Each row was made from one path, in order. Every step used is in the known rows, and no mark comes twice. Write each row's path.
Known rows
bokig, kenun, depe, putib: [ -5   5   8   2   6   7   0  24   3   2   7  12   8   7  -3   4   8  -2
   3 -16   4  11]
tugif, kenun: [-27  17   8   7   0  19   8   0   5  16  -8 -12   7   3   4 -15  15  10
  20 -22 -16  -1]
bokig, depe, putib, tugif, kenun: [-25  22   6  18  14  25  -2   6  -1   1  20  -2  -4   9   5 -14  -5  13
  15 -12  -9  11]
tizuk, bokig, kenun: [-13   7   6  12  -2  12   6   9   3  -2  -5   7   4   6   3   9  19  -3
  16 -17  -3   3]
depe, putib, kenun: [-15  25   3  15   7  16   4   6   5  11   6   5   4   3   0  -8  12  -2
  15 -16   0   0]
bokig, kenun: [ -5  10   2   2   0  21   3   4   2   3  -1   0  -2   3   0   4  16   5
   7 -14  -6  -1]
bokig, putib: [ -9   7   7  10  -1  16  -3  13   7   3  10 -14   5   0   0   2   7   3
   1 -20  -4  11]
kenun, tizuk: [-16   5   9   8  -4   4   7  -1  11  -3  -3  -2   6  -3   3   8  18  19
   6 -13   0   2]
tugif, depe, putib, kenun, tizuk: [-13  19  12  24   9   5   2  -1  15   6  10   0  12  -3  -2  -8  17   4
  23 -19   7   7]
tugif, bokig, kenun, tizuk, putib: [-17   6  10   9   4   5   8  -7  13 -14  -2  -4   1   1 -13  21  16  -4
   4  -5  -6   8]
tizuk, tugif, kenun, depe: [-20   6  14  -3  -2  11   6   1  -6  10 -10   9  22   3  -9 -13  14   3
  21 -23 -13   0]
depe, putib, tugif, kenun, tizuk, bokig: [-36  15   9  27  13  -2   9   6   8  -4   8  14   8   6   7   3  13  14
  26 -18  -3  16]
tugif, bokig, kenun: [-12  11   6   5   5  15   2   4   8   0  -2 -11 -14   5  -5   8   9   4
   0 -14 -12  -1]
duninu, tugif, depe, putib, kenun, tizuk, bokig: [-21  13  14  37  10  -2   3   7  16   3  11  13  11   3   8  -8  17   0
  33 -21  15  22]
duninu, tugif, bokig, putib, kenun: [-15  13   5  24  10  20   1   8   7   6  13 -13 -12   3  -2 -10   2  -5
  13 -18  -6  24]
bokig, putib, tugif, depe: [ -4  10  13  18  11  27  -9   9   9   2  19 -19   0   3   4  -4  -1  12
  10 -29  -5  19]
depe, putib, tugif, bokig: [-21  21   9  14  18  12  -2  11  14  -2  12  -6 -18  11   4  11  -6  16
  -8 -14  -7   5]
depe, putib, tugif, bokig, kenun: [-12  19   3  12  22  17  -4  12   7  -5  15   1 -23  11   0  14  -1   8
  -5 -10  -7   8]
depe, putib, kenun, tizuk, tugif: [-14  17   3  13   7   1   1  -9  -1  -2   7  25  13  -6 -12   5  21   0
  15  -5   7  -4]
kenun, depe: [-12   2  15   1  -5   9   8  14   7   5  -7  -2  12   5   2  -3   9  10
   8 -24  -4   6]
putib, tugif: [-12  14   5   7   6  24   4   2   6   1   2  -3  -6   7   8   3   6  21
   7 -19  -9   3]
kenun, depe, putib, tugif: [-11   9  12   8  12  10   2  21   6   0  11  10   3  11   6   3  -3  14
   3 -21   0  15]

Which path is each row?
[-27  25   5  13  16  20   2   8   5  10  11   1  -2   9   7  -9   3  14
  15 -20 -11   8]
depe, putib, tugif, kenun
[-12  16   6  15  11  23  -6  10   3  -9  23   2  -9   9   7   1  -8  16
  -1  -8   1   8]
bokig, depe, putib, tugif
[-14  20   5  11  14  18  -2  12   8   1  13   4  -6   9   9   6   1  17
  -1 -15  -1   5]
depe, putib, tugif
[-19   6  12   8  -4   5  10  -6  13  -8  -4   1  18   0  -3  13  19   5
   9 -10   0   4]
kenun, tizuk, putib
[-17   4  11  13   9  20   5  15  -2   7  11  -7  10   5  -1 -15  -1   7
  23 -30 -16  30]
bokig, putib, tugif, kenun, depe
[-21  11  13  23   0   4  -4  17   8 -10  13   4   7   8   5   3   3   0
   6 -11   8   5]
tizuk, bokig, depe, putib
[-11   9  11   9  -3  16  14   6   1  10  -7   3  14   2  -4 -14  13   0
  27 -25  -6   8]
putib, kenun, depe
[-12  10  15  12   4  21  -3   7  16  12   3 -13  -1   7  14 -12   7  16
  11 -25   1  10]
duninu, tugif, depe
[-13  14   7   9  14  27   5  -4   7  -9   4  -4 -10  11  -7  16   3  -2
   5 -11 -15   9]
tizuk, putib, tugif, bokig, kenun
[ -7   7   3  16   1   9   0 -10  -6  -5  11  12  16 -11 -17   3  20  -6
  20 -10   2   9]
bokig, putib, kenun, tizuk, tugif
[-21  19   7  16  12  -4   0  -8   4  -6   6  13   1  -3 -17  10  15  -2
   8  -5   1  -3]
depe, putib, kenun, tizuk, tugif, bokig
[-26  12  14   7   6   5   6  20   6  14   1   1  17   7   1 -15   7   4
  16 -25  -6  11]
tugif, kenun, depe, putib
[ -5   7  12  14  11  22   3 -10  11 -12   8   2   9   3  -3  11  14   5
  19 -15  -2  16]
bokig, kenun, tizuk, putib, tugif, depe
[-14   7   8  24   6  15   0  15   4  -7  14   0   3   6   6   8   3   5
  13 -24  -4  21]
tizuk, bokig, putib, tugif
[-14  15  14  15  12  14 -10  16  18  11  14  -6  -1  10  15  -9   3  12
   3 -22   9  12]
duninu, tugif, depe, putib
[-26  10  16   7   7  23  15   2   2   5  -4   1  20  11  -1 -10   5   2
  29 -26 -18  19]
tizuk, putib, tugif, kenun, depe
[-23  12   7  30  12   5   1   2   9  -9  20   2 -13   1  -1  -5   1   5
  11  -1   8  20]
duninu, tugif, bokig, depe, putib, kenun, tizuk
[-13  18  16  13   8  12  -8  13  17   9   9 -11   6   6   6  -5   6   9
   3 -23   4   1]
tugif, depe, putib
[ -5   4   9  15  -1  15   7  14  -2   7   7  -3  17  -1  -9 -13   8 -10
  24 -26  -4  22]
bokig, putib, kenun, depe
[ -7   9   4  13   8  24  -3  10   4  -2  17  -9  -4   3   4   4   0  12
   4 -21  -7  17]
bokig, putib, tugif
[-14   7  14   4   3   2   2  24   9   4   4   5  12   7   2   0   5   6
   0 -20   4   7]
kenun, depe, putib
[-27  14   6   9   3  21   6   4   6  17  -3  -6   0   7  13 -19  12  13
  20 -21 -11  10]
duninu, tugif, kenun
[-18  12  10  16   8  24   0  -1   6 -12  11 -16 -20   8   2   3  -9  18
   0 -10 -12   6]
putib, tugif, bokig, depe
[-12  26  12  20  10  18  -2   4  12  15   9  -6   8   3   1 -16  10  -2
  21 -24   2   2]
tugif, depe, putib, kenun
[-13   1  17  32   8   4  -2   7  13 -12  17  -6  10   0   4   8   7  11
  20 -27   3  28]
kenun, tizuk, bokig, putib, tugif, depe
[-20  19   8  31   2  12   3   9   1  -4  12   9   8   5   0  -7   7 -10
  25 -11   6   6]
tizuk, bokig, depe, putib, kenun
[-24  17   8   0   0  18   1  -8  -4  11  -8   3  12   1  -6 -10  17   5
  18 -18 -15 -10]
tizuk, tugif, kenun
[-33  10  10  23   5   5  15  -4   5  -3  -3   7   8   3   7   0  17  17
  33 -22 -11  14]
putib, tugif, kenun, tizuk, bokig
[-11  13   3   9  14  25   3   1   4  -4   4  -6 -23   9  -1  11   3  12
   2 -13 -15   6]
putib, tugif, bokig, kenun
